Each row was made from one small tree. The marks that hang from a mark follow it in brackets, in alphabetical order. Every link used is in the known rows. Write each row's tree.
Known rows
B(Q R(G)): [ 26 -16   6  18   8  -7  10  13   2 -18  17 -11   8  20 -14   4 -12   2
   7  -3  24  -4  10 -12   9   9   7 -16  24  -1  -3 -13  47  23  -7  46
   8  -7  13  12  -3   2]
H(J(L S)): [ 17 -20 -31 -15 -11   1 -12   4  14   5  23 -15  10  -8 -23 -17 -27   5
   0  30  39  11  22 -13 -11   7  22  -5  23  -2  28  -4  43  34  -2  38
  -3  -9   6   3   4  25]
B(Q R(G(S)) V(X)): [ 37 -15  11  15  28  -6  17  36   1 -17  15  -5   9  39 -25  -8   7   6
  26  -9  19 -19  17 -20  10   7  13 -12  48  -1 -13 -16  42  12  -6  49
  -9   0  31  14  -3   8]
R(G(S)): [  9  -2  -4  21  -4  -1   0   1  19  -4   4 -12   5   8 -28 -19  -4  13
  11   0  32  -2   4 -18  -6  -5  -4  20  26  -7  12  -9  47  20  -6  42
 -23  -8  20  10  17  14]
J(L S(A)): [  6   0 -26  -2 -25  12 -12  -7  12   2  23 -23  -5 -10 -23  -3 -18   4
  -2  25  32  11  10 -14 -10   1   5  -2  35   0  33 -18  30  35   4  36
 -15   2   6  -2  10  29]
F(B(Q R(G))): [ 31 -15  14  15  13   6  11  19  -5 -12  22  -7  10  22  -9   0 -21   9
   7  -1  20  -8  15 -10  11  13   4 -10  18   6  -8   0  26  21   1  52
  17 -15  13  10  -6 -10]
D(J(L)): [ 15 -25 -13 -14 -14  17  -7   8  24   3  34 -24   6  -1 -11 -15 -18   8
 -10  35  44   9  12 -24 -15   7  15  -3  13  -4   9  -6  36  40   7  50
  15  -2   9   4   6  19]
G(R S(A)): [  8  13 -18  28 -18  -2 -15   3   8  -2   5 -14   8  13 -33   4  -1  26
  17   1  28  -4  -2  -8 -24  -9 -24  32  26 -23  12  -9  31  21   4  29
 -26   0  26   6  25  15]
M(L): [  5 -13   3 -17 -16  15 -11   8  18  15  17 -12  -5  -2  -8 -20 -20   0
   4  25  28   6   0 -18 -11   1  11   1   9  -3  20  -4  29  39  -5  44
   0 -12   4   0   3  15]
G(R): [  4  -7  -6   8  -2   4  -8  12  12  -1  14 -14   7  17 -20  -1 -11   9
  10   9  27  -9  -6 -11 -10  -7  -7  15   5 -15   2   1  31  23   0  34
   0 -18  22   5   6  12]
H(B J(L)): [ 16 -27 -23 -22   7  10   6  16  17   8  13  -6  14   3 -22 -24 -26   2
   3  42  35   3  19 -23 -10  12  29 -17  18 -11  23  13  44  27  -2  41
  -1 -12   3  12   0  26]
D(B(Q) J): [ 34 -27   0 -13   9  20   4   6   9  -9  39 -23  12   9   4   1 -16  13
 -18  34  39   9  12 -23   0  15  21 -16  30  13  -2 -10  22  32  10  61
  43 -10   8   5  16  -9]
F(B(R(G(S)) V)): [ 25 -11   7  15  15   7  15  34  -3 -10  17  -7   6  30 -26 -16 -14  14
  20  -3  23 -19  15 -16   4   9   2   4  21   6 -10   6  21  12   5  50
  -4 -16  26   9   0  -4]
X(V): [  5 -15   8 -13  12  18   4  13  17   5  25 -12  -2  20 -11 -14 -11  13
  14  17  27   2   4 -17   5   3  10   9  18  -8  -1  -2  21  25  -5  39
  -8 -20  20  14   4  15]
S(A): [  4   6  -9   7 -17  11  -2   3   7   3  22 -14  -2   2 -16  -2 -17  14
  11   9  27  11   6  -6 -13   5  -4   9  16  -7  15 -12  16  27   0  29
  -9  -2   5   7  21   7]
F(B(Q R(G) V(X))): [ 37 -18  20   9  30   8  20  36  -6 -11  25  -4   9  35 -13  -8 -10   9
  19  -3  18 -19  19 -16  15  14  12 -13  29   7 -16   0  19  13   1  54
  11 -13  22  10 -10  -7]
F(B): [ 17 -12  11  -1   4  21   2  17   2   4  26 -10   5  13  -7 -12 -24  12
   9  11  22  -2  10  -9   1   9   4   5   7   4  -3   7  11  25   2  46
  14 -20  10   6   3  -4]
Q(B(R(G(S)) V(X))): [ 25  -8   3  -5  27   6  20  34  11  -9  25 -10   5  33 -27 -15  -6   9
  18   3  23 -19  12 -30   5   3  11   5  24   0 -18  15  28  12  -3  41
 -11 -14  18  15  -6   9]
B(R V(X)): [ 19 -17   7  -5  21   6  16  46   3  -8  25 -10   4  35 -27 -17  -4   8
  32   2  23 -14  13 -15   3   9  16  -5  22   2 -15  -2  23  16  -1  41
 -11 -11  32   7  -1   9]
V(B(R(G(S))) X): [ 20  -5  13  15  22   1   6  34  20 -15  25  -6  16  21 -34 -14   0  25
  30   6  20   2  19 -15   9   7  16   4  41  -4 -12   8  25  27   3  41
 -13 -21  31  10  -1  11]
H(B(Q) J(L S(A))): [ 29 -16 -31 -13  -2   2   3   3   9   2  17  -8  12  -2 -20  -7 -23   1
  -3  41  28  10  26 -22  -5  16  27 -27  39  -5  35  -1  44  24  -1  42
   0  -5  -4  12   2  24]
P(Q(B(R(G) V(X)))): [ 23 -11   5 -15  23  10  11  25   8  -7  25 -17   6  12 -14  -4 -22  -2
   2   5  19  -9   6 -27   6   6  21  -3  12 -12 -28  11  31  20 -10  40
  15  -6  12  15  -7   8]
B(Q R V): [ 33 -21   7   1  17   2  12  36  -8 -11  24  -9   4  34 -11   0  -9  -3
  17   3  17 -15  15 -13   5  11  16 -24  29   2 -14 -13  29  18  -7  47
  15  -6  17  12  -5   3]
V(B(Q R) X): [ 30 -13  21   4  27   7   4  36  11 -12  35  -5  16  23 -16  -1  -4  17
  23  12  12   5  21 -10  15  13  25 -15  42  -2 -17   2  17  33  -1  44
  13 -20  20  10  -9   7]
X(V(B)): [  9 -12  10  -8  18  19   3  23  21   0  30 -10   2  20 -15 -13 -10  18
  17  22  21   4  10 -19  10   4  16   4  29  -8  -7   7  13  27  -2  40
  -2 -29  21  17  -1  15]
H(B): [  8 -11   1  -9   7  17  10  14  14   4  15  -9   5  14 -15 -16 -14   3
   9  29  21   0   4 -20  -1   8  14  -6  12  -5   7   9  29  21  -4  41
  -1 -20   8  13   9  13]

Write each row's tree
[ 32  -8  18  17  27  -1   5  31  15 -16  27  -4  17  23 -25  -4   2  20
  24   6  14   2  21 -14  15  10  19  -8  50  -4 -13   0  28  29  -1  46
   1 -16  25  12  -5   9]
V(B(Q R(G(S))) X)
[ 24 -24 -19 -19  -4  21  -2   1  18  -9  38 -31   8  -3 -12  -8 -18  12
 -22  45  47  10  13 -28  -5  10  21 -11  36  17  16  -8  28  36  17  58
  22  -9  14  -5  14   8]
D(B J(L S))
[ 26 -11   9  19  14   0   5  25  11 -17  24  -7  13  17 -19   3 -12  10
  11  10  16   2  17 -13  12   9  16 -16  35  -2 -10   2  28  29  -2  45
  16 -22  14  14  -6   4]
V(B(Q R(G)))
[ 21 -12   0  -6  22   6  21  31   9 -10  26 -12   2  29 -22 -11 -15   2
  11   6  24 -19  10 -30   4   4  11  -2  13   2 -17  17  26  12  -4  41
  -1 -18  12  16  -9   6]
Q(B(R(G) V))
[ 41 -30  -1  -2  22   8  21  25   4 -23  33 -21  12  26 -11  -2  -9  10
  -9  22  40  -9  16 -30   6  15  23 -22  39  18 -10  -8  30  18  13  64
  30  -9  22   8   9 -11]
D(B(Q R(G) V) J)
[ 34 -20  14   9  32  -5  22  38   1 -16  20  -5   7  39 -20  -7   3   0
  23  -6  20 -19  16 -20  15   9  18 -19  40   2 -14 -14  37  12  -6  49
  -1  -4  27  13  -9   5]
B(Q R(G) V(X))
[ 22 -11   5 -10  30   8  23  35  11  -9  28 -10   3  33 -24 -14 -10   5
  16   5  23 -19  11 -31   7   4  14  -1  18   1 -19  17  25  12  -4  41
  -5 -17  16  15 -10   7]
Q(B(R(G) V(X)))
[ 30 -19  17 -13  25  14   6  30   3   3  29  -5   3  29  -3  -9   0  -2
  19  10  16 -11  14 -18   7   7  24 -15  37  -3 -10 -17  20  20 -10  48
  15  -4  15  11  -2  11]
B(Q V(X))
[ 19 -16  13  -3  23  12   7  27  14  -7  31  -9   5  27 -14  -3  -9  17
  16  17  18   2  13 -16  15   9  18  -8  35  -6 -13   3  17  28  -2  43
   6 -26  21  18  -7  10]
X(V(B(Q R)))
[ 21 -12  11   8  22   6   6  23  16 -11  24  -8   6  27 -20  -5  -3  19
  18  12  19   0  14 -20  15   6  13  -1  43  -8 -10   2  26  24  -2  44
  -6 -23  26  19  -4  12]
X(V(B(Q R(G(S)))))
[ 20 -11   3 -23  14  18   3  18   8   2  27 -18   2   5  -5  -3 -27  -6
  -5  13  17  -5   4 -25  -1   5  21  -2   7 -13 -25   9  23  24 -13  38
  26  -7   2  15  -3   9]
P(Q(B(V)))
[ 19 -10  15   3  22   8   4  38  17 -10  33  -7  14  21 -26 -10  -6  22
  28  14  17   5  19 -11  10  11  21  -4  33  -2 -15   9  15  32   3  39
   0 -24  26   8  -4   9]
V(B(R) X)
[ 22 -13   0 -14  19  13  17  34   5  -5  31 -13   1  29 -18  -9 -18   2
  12  11  21 -16  10 -26   1   6  13  -4  10   1 -20  17  20  16  -4  39
   7 -18   8  14  -8   5]
Q(B(R V))
[ 18 -13 -36 -14  -6   4   3   6  14   4  15 -10  10  -4 -30 -16 -24   6
   2  41  33   9  23 -22  -9  13  24 -15  31  -4  37   7  42  24   3  37
 -14  -9   3  10   7  27]
H(B J(L S(A)))
[ 13 -10   7   7  19   8   7  25  20 -10  23  -9   5  25 -27 -12  -5  22
  21  13  23   0  12 -19  11   4  11   7  36  -8  -8   7  24  23   1  41
 -15 -27  30  18   0  14]
X(V(B(R(G(S)))))
[ 23  -9  -2  -1  20   6  19  30   9 -10  22 -12   3  30 -26 -12 -12   6
  13   5  24 -19  10 -30   1   2   7   3  19   0 -16  16  30  11  -4  41
  -6 -16  14  15  -4   7]
Q(B(R(G(S)) V))
[ 34 -18  15  12  22   7  18  33  -8 -11  23  -6   7  32 -12  -6 -16   5
  13  -2  18 -19  17 -15  12  13   9 -14  24   8 -13   1  21  13   1  54
  15 -14  18  11  -9  -9]
F(B(Q R(G) V))
[ 15 -15  -2  12  15  -3  20  36   5 -15  13 -11   2  31 -32 -16  -8   2
  23  -3  28 -20  11 -20   3   4   9  -4  20   2  -7  -2  36  10  -1  43
 -15 -13  30  11   0   6]
B(R(G) V)
[ 27 -20 -20   0  19  -8  23  35   8  -9   4  -1  16  25 -39 -26 -14   9
  20  20  31 -12  24 -26  -3  14  23 -11  26  -4   9  17  49   6   0  42
 -19 -17  22  20   5  13]
H(B(R(G(S)) V) J)
[ 22 -11   1 -13  18   9  10  22   7  -8  23 -18   4   9 -13  -1 -26  -4
  -2   6  19  -8   6 -27   4   6  18  -4   9 -11 -26  11  32  20 -11  39
  18  -7   9  15  -6   6]
P(Q(B(R(G) V)))
[ 20 -12   8 -24  26  20  12  29  13   5  34 -11   1  26 -12 -16 -12   2
  13  16  20 -14  10 -29   2   3  17   2  16  -1 -17  15  13  17  -7  40
   6 -17   7  14  -6  11]
Q(B(V(X)))
[ 17  -5   2  22   7   0   3  26  16 -15  19  -9  12  15 -33  -8 -11  19
  18   9  21   2  15 -14   4   5   9   1  32  -3  -7   9  29  28   2  40
  -4 -24  22  12   3   8]
V(B(R(G(S))))
[ 27 -12  23  -2  25  14  -2  27  17  -2  36  -4  14  16 -10  -5  -3  14
  19  19  11   7  19 -13  12  10  27 -11  43  -5 -12   0  12  34  -4  44
  18 -19  14  11  -5  11]
V(B(Q) X)
[ 44 -25  -9  -9  12   8  13  21   0 -23  41 -25  10  21 -10   2 -11  11
 -10  28  35  -2  20 -26   6  18  24 -24  44  26  -3 -11  25  21  15  62
  31 -12  21   4  12  -8]
D(B(Q R V) J(S))
[ 29 -12  20  12  29   1   9  33  15 -16  30  -4  16  23 -21  -3  -1  17
  23   8  14   1  20 -14  18  11  23 -13  45  -2 -14   2  24  29  -1  45
   7 -19  23  12 -10   7]
V(B(Q R(G)) X)
[ 34 -15   4  19  17  -7  14  30  -3 -18  12  -7   6  35 -24  -4   0   1
  18  -7  21 -19  15 -19   6   6   9 -14  41  -1  -9 -16  44  12  -7  49
  -3  -2  25  15   0   5]
B(Q R(G(S)) V)
[ 37 -20  20   0  27  13  14  40  -9  -7  30  -5   9  35  -8  -7 -14   9
  20   2  15 -16  19 -12  13  16  14 -15  26   7 -19   0  11  17   1  53
  18 -13  19   8 -10  -8]
F(B(Q R V(X)))
[ 18 -15   6   7  26  -3  23  42   8 -15  17  -9   5  36 -34 -21   0   8
  31  -4  27 -19  12 -20   7   6  14  -3  27   2 -10  -3  34   9   0  44
 -21 -11  37  10  -2   9]
B(R(G) V(X))
[ 20 -10   1 -16   9  12   2  14   7  -5  26 -21   6   3  -8   4 -31   0
  -6  10  20   1   4 -19   0   7  17  -3   2 -13 -25  12  30  29 -11  36
  24  -8   3  13  -4   6]
P(Q(B(R)))
[ 23 -13   6 -17  28  13  19  38   7  -5  33 -12   3  33 -19 -11 -12   6
  17  10  20 -16  12 -26   4   6  16  -3  14   1 -22  17  17  16  -4  40
   2 -17  14  13 -10   7]
Q(B(R V(X)))
[ 19  -6  -3   2  11   4  12  16  12 -10  22 -14   6  19 -22  -7 -16  10
   7   6  26  -8   7 -24   1   3   3   7  12  -2 -11  16  34  20  -4  39
  -5 -17   8  14  -2   6]
Q(B(R(G(S))))
[ 25 -24 -25 -27  17   7  10  26  15   5  18  -6  11  11 -31 -29 -15   1
  12  41  29  -5  26 -30  -2  12  37 -19  38  -1  24  10  40  16   1  44
 -14 -13  15  10  -2  31]
H(B(V(X)) J(L S))
[ 22  -3  -6   3  15   5  18  28   7 -10  22 -12   2  28 -28  -8 -12   8
  13   3  23 -17  11 -28  -1   3   4   4  21  -1 -12  13  26  11  -2  38
 -11 -11  12  16  -1   6]
Q(B(R(G(S(A))) V))
[ 26 -19 -24 -16  -2  22   5  11  11  -9  38 -30   3   5 -17  -8 -14  12
 -14  41  45   2  16 -32  -7  10  21 -13  46  18  15 -12  18  27  20  57
  15  -2  17  -2  18   8]
D(B(V) J(L S(A)))
[ 17  -5  -8  22   7  -6  17  32   3 -16   9 -11   2  30 -39 -14  -3  11
  26  -8  28 -17  12 -18  -4   3   0   4  31  -1  -3  -7  37   9   1  40
 -27  -4  32  12  10   7]
B(R(G(S(A))) V)
